Each row was made from one path, in order. Every step used is in the known rows, and no mark comes twice. Write each row's path.
In the rows, zero is written as 128.
Known rows:
vomi, tolotok: [148 111  95 118 165 121 147 112 134 145 103 106 101  95 138 100  94 127
 140 139 129 119  86 126 145]
pepes, gisisoz, kovu, mesan: [139 181  87 127 201 143 163 129 113 141 114 117 121  80 156  97 108 158
 115 193 173 108 118 135 139]
gufen, gisisoz, kovu, mesan, pepes, pazubu, kiris: [148 161  49 139 193  88 147 140  66 122 148 165 130  60 140 116 109 159
  78 246 187 131 135 105 155]
kovu, mesan, vomi, tolotok: [132 136  61 130 183 108 165 125 140 148  86 142  80  90 154  94 102 153
 120 189 125 106  99 105 172]
pazubu, pepes, mesan, vomi: [112 129  90 127 147  84 138 139  91 131 106 150 112 106 148 101 116 154
 118 158 144 161  87  97 118]
mesan, kovu, gisisoz: [107 141  88 126 159 145 141 111 118 117 120 115 105 108 155 126 113 169
 125 175 131 128 103 127 146]
gedif, kiris, pazubu: [187 131  72 116 130  81 145 110 144 139 127 126 106 117 118 124 126 118
 123  95 128 143 105 113 164]
kovu, gisisoz: [122 132 124 140 175 132 137 109 137 133 110 108 119 107 146 120 121 148
 138 163 125 113 111 132 158]
gisisoz, kovu, mesan, vomi, tolotok: [149 156  59 116 205 130 172 150 117 144  90 153  83  73 152 106  95 170
 113 196 149 104  98 107 165]
pazubu, pepes, gisisoz, kovu, mesan, vomi: [106 181  61 121 207 107 147 162  73 140 113 144 109  68 163 112 116 191
 105 210 170 117 115 111 144]
kiris, gedif: [134 122  87 126 164 105 115 107 109 121 131 113 102 162 131 132 117 132
 134 108 110 138 119 131 123]
gedif, kiris, pazubu, pepes: [174 118  64 102 151  42 125 124 115 141 136 125 114 109 133 129 132 125
 127 100 125 160  97 121 159]
gisisoz, kovu, mesan, pepes: [164 157  84 115 181 117 136 152 102 114 119 145 128  76 136 104 121 179
 117 192 158 152 107 114 147]
kiris, pazubu, pepes, mesan, vomi: [130 135  61 121 148  54 143 123 110 136 100 171  91 118 143 120 119 154
 115 143 156 165 106 105 137]
kovu, mesan: [147 136  91 148 174 119 142 115 148 133 113 120 123 122 146  92 119 128
 137 168 122 137 105 131 147]
vomi, mesan: [126 129 102 131 163 127 133 121 147 146 101 116 113 102 141  87  95 112
 127 169 143 125  91 135 149]
gisisoz, kovu: [158 143 103 127 160 155 137 151 107 127 132 120 125 103 126 123 110 148
 134 142 156 135  98 124 121]
gufen, gisisoz: [138 145  92 164 131 141 124 121 119 137 145  97 103 129 129 110 120 104
 128 152 145 131 125 112 153]
kiris, pazubu, pepes, gisisoz, kovu, mesan: [142 171  47 109 220  70 150 124 104 145 114 138 105  85 169 119 119 163
 115 185 180 134 130 152 155]
gedif, kiris, pazubu, pepes, gisisoz, kovu: [165 165  58  86 174  65 149 136  83 148 136 122 109  66 141 134 119 154
 105 124 175 133 110 127 154]
gisisoz, kovu, mesan: [163 156  89 133 193 138 149 140 121 131 119 131 128 107 147 106 113 149
 127 178 149 132 106 138 139]
gedif, kiris, pazubu, pepes, gisisoz, kovu, mesan, vomi: [151 188  26  98 194  54 165 150  88 152 117 159  90  63 156 125 125 181
  85 175 172 123 124 104 179]
kiris, pazubu, pepes: [146 115  68 124 164  66 119 122 121 134 126 130 105 128 138 134 126 132
 140 119 139 166 110 139 144]
mesan, vomi: [123 135  85 147 128 142 135 150 120 128 118 132 100 120 117 121 119 156
 128 142 133 129  98  86 140]
pazubu, kiris, gedif: [136  93  78 116 179  88 122 119  93 136 133 129 107 160 121 146 113 125
 110 101 110 118 103 135 131]

Write each row's path:
[135 117  63 130 185  64 144 119 100 120 119 164 147  71 137 102 109 163
  98 214 145 147 105 109 135] -> kovu, mesan, pepes, pazubu, kiris
[129 134  88 134 136  96 125 117  99 100 128 140 141  74 124 104 111 172
 129 183 151 166 108  89 111] -> mesan, pepes, pazubu
[148 122  76 115 162  46 139 101 122 137 107 147 109 123 153 109 117 123
 130 131 154 176 101 140 129] -> kiris, pazubu, pepes, mesan
[124 143 100 139 127 125 155 126 122 131  99 152 104 114 130  95 109 149
 116 153 148 140  91  88 122] -> pepes, mesan, vomi
[ 93 145  85 116 181 134 145 106 132 132  98 125  99  89 171 102  93 153
 110 214 144 117  97 137 166] -> vomi, mesan, kovu, gisisoz
[170 177  44  90 208  49 158 126  98 151 125 134 112  65 165 116 122 153
  99 162 169 134 121 139 170] -> gedif, kiris, pazubu, pepes, gisisoz, kovu, mesan
[134 168 100 121 164 159 151 139  96 135 122 106 120  80 135 114 104 160
 122 156 179 111 108 123 125] -> pepes, gisisoz, kovu
[116 139  60  98 181  57 148  88 109 123 105 153  94 109 182 126 113 165
 113 173 154 164 107 142 144] -> kiris, pazubu, pepes, mesan, kovu, gisisoz
[131 137  85 117 124 132 155 109 108 115 115 134 112 120 150  91  98 142
 116 152 148 162  82 113 102] -> pepes, mesan, kovu
[120 195  67 133 185 147 167 149 102 140 104 140 100  78 148 108 111 187
 101 202 174 101 120 104 151] -> pepes, gisisoz, kovu, mesan, vomi
[175 127  76  96 147  26 147 103 118 144 118 143 116 104 148 102 120 115
 113 109 143 173  93 125 145] -> gedif, kiris, pazubu, pepes, mesan
[134 130  44  98 148  58 142 105 101 120 117 155  96 125 161 114 109 146
 116 141 155 191  91 130 114] -> kiris, pazubu, pepes, mesan, kovu
[143 144  59  79 166  33 158  89 102 131 116 152 101  88 179 121 119 156
  98 154 141 163  97 129 160] -> gedif, kiris, pazubu, pepes, mesan, kovu, gisisoz
[111 149 101 117 157 128 162  89 119 118 101 135 108 105 169 101 103 159
 112 185 145 138  95 128 128] -> pepes, mesan, kovu, gisisoz
[129 119 108 119 160  78 131 118  98 132 113 127 133 111 155  90 112 125
 134 144 143 169  85 132 108] -> pazubu, pepes, mesan
[134 170  91 101 153 137 139 150  77 122 124 117 119  55 125 113 112 190
 108 171 188 132 107 100 132] -> mesan, pepes, gisisoz, kovu
[ 98 139  92 103 177  87 145 102  88 118 109 133 118  95 186 107 109 164
 117 188 147 160  90 135 124] -> pazubu, pepes, mesan, kovu, gisisoz
[124 172  79 116 221 103 146 141  83 140 120 117 128  72 173 102 113 162
 119 197 170 129 113 147 133] -> pazubu, pepes, gisisoz, kovu, mesan
[133 145  75 141 170  81 138 105 114 104 115 154 145  76 144  86 115 171
 122 220 144 165 120 100 129] -> kovu, mesan, pepes, pazubu
[141 163  30 125 212  55 132 119  46 115 156 173 110  98 143 137 108 159
  66 224 166 128 156 112 147] -> gufen, gisisoz, kovu, mesan, pepes, pazubu, kiris, gedif
[127 120  48 115 206  32 131 100  79 111 125 173 128 108 140 123 110 165
  88 193 126 146 125 114 128] -> kovu, mesan, pepes, pazubu, kiris, gedif
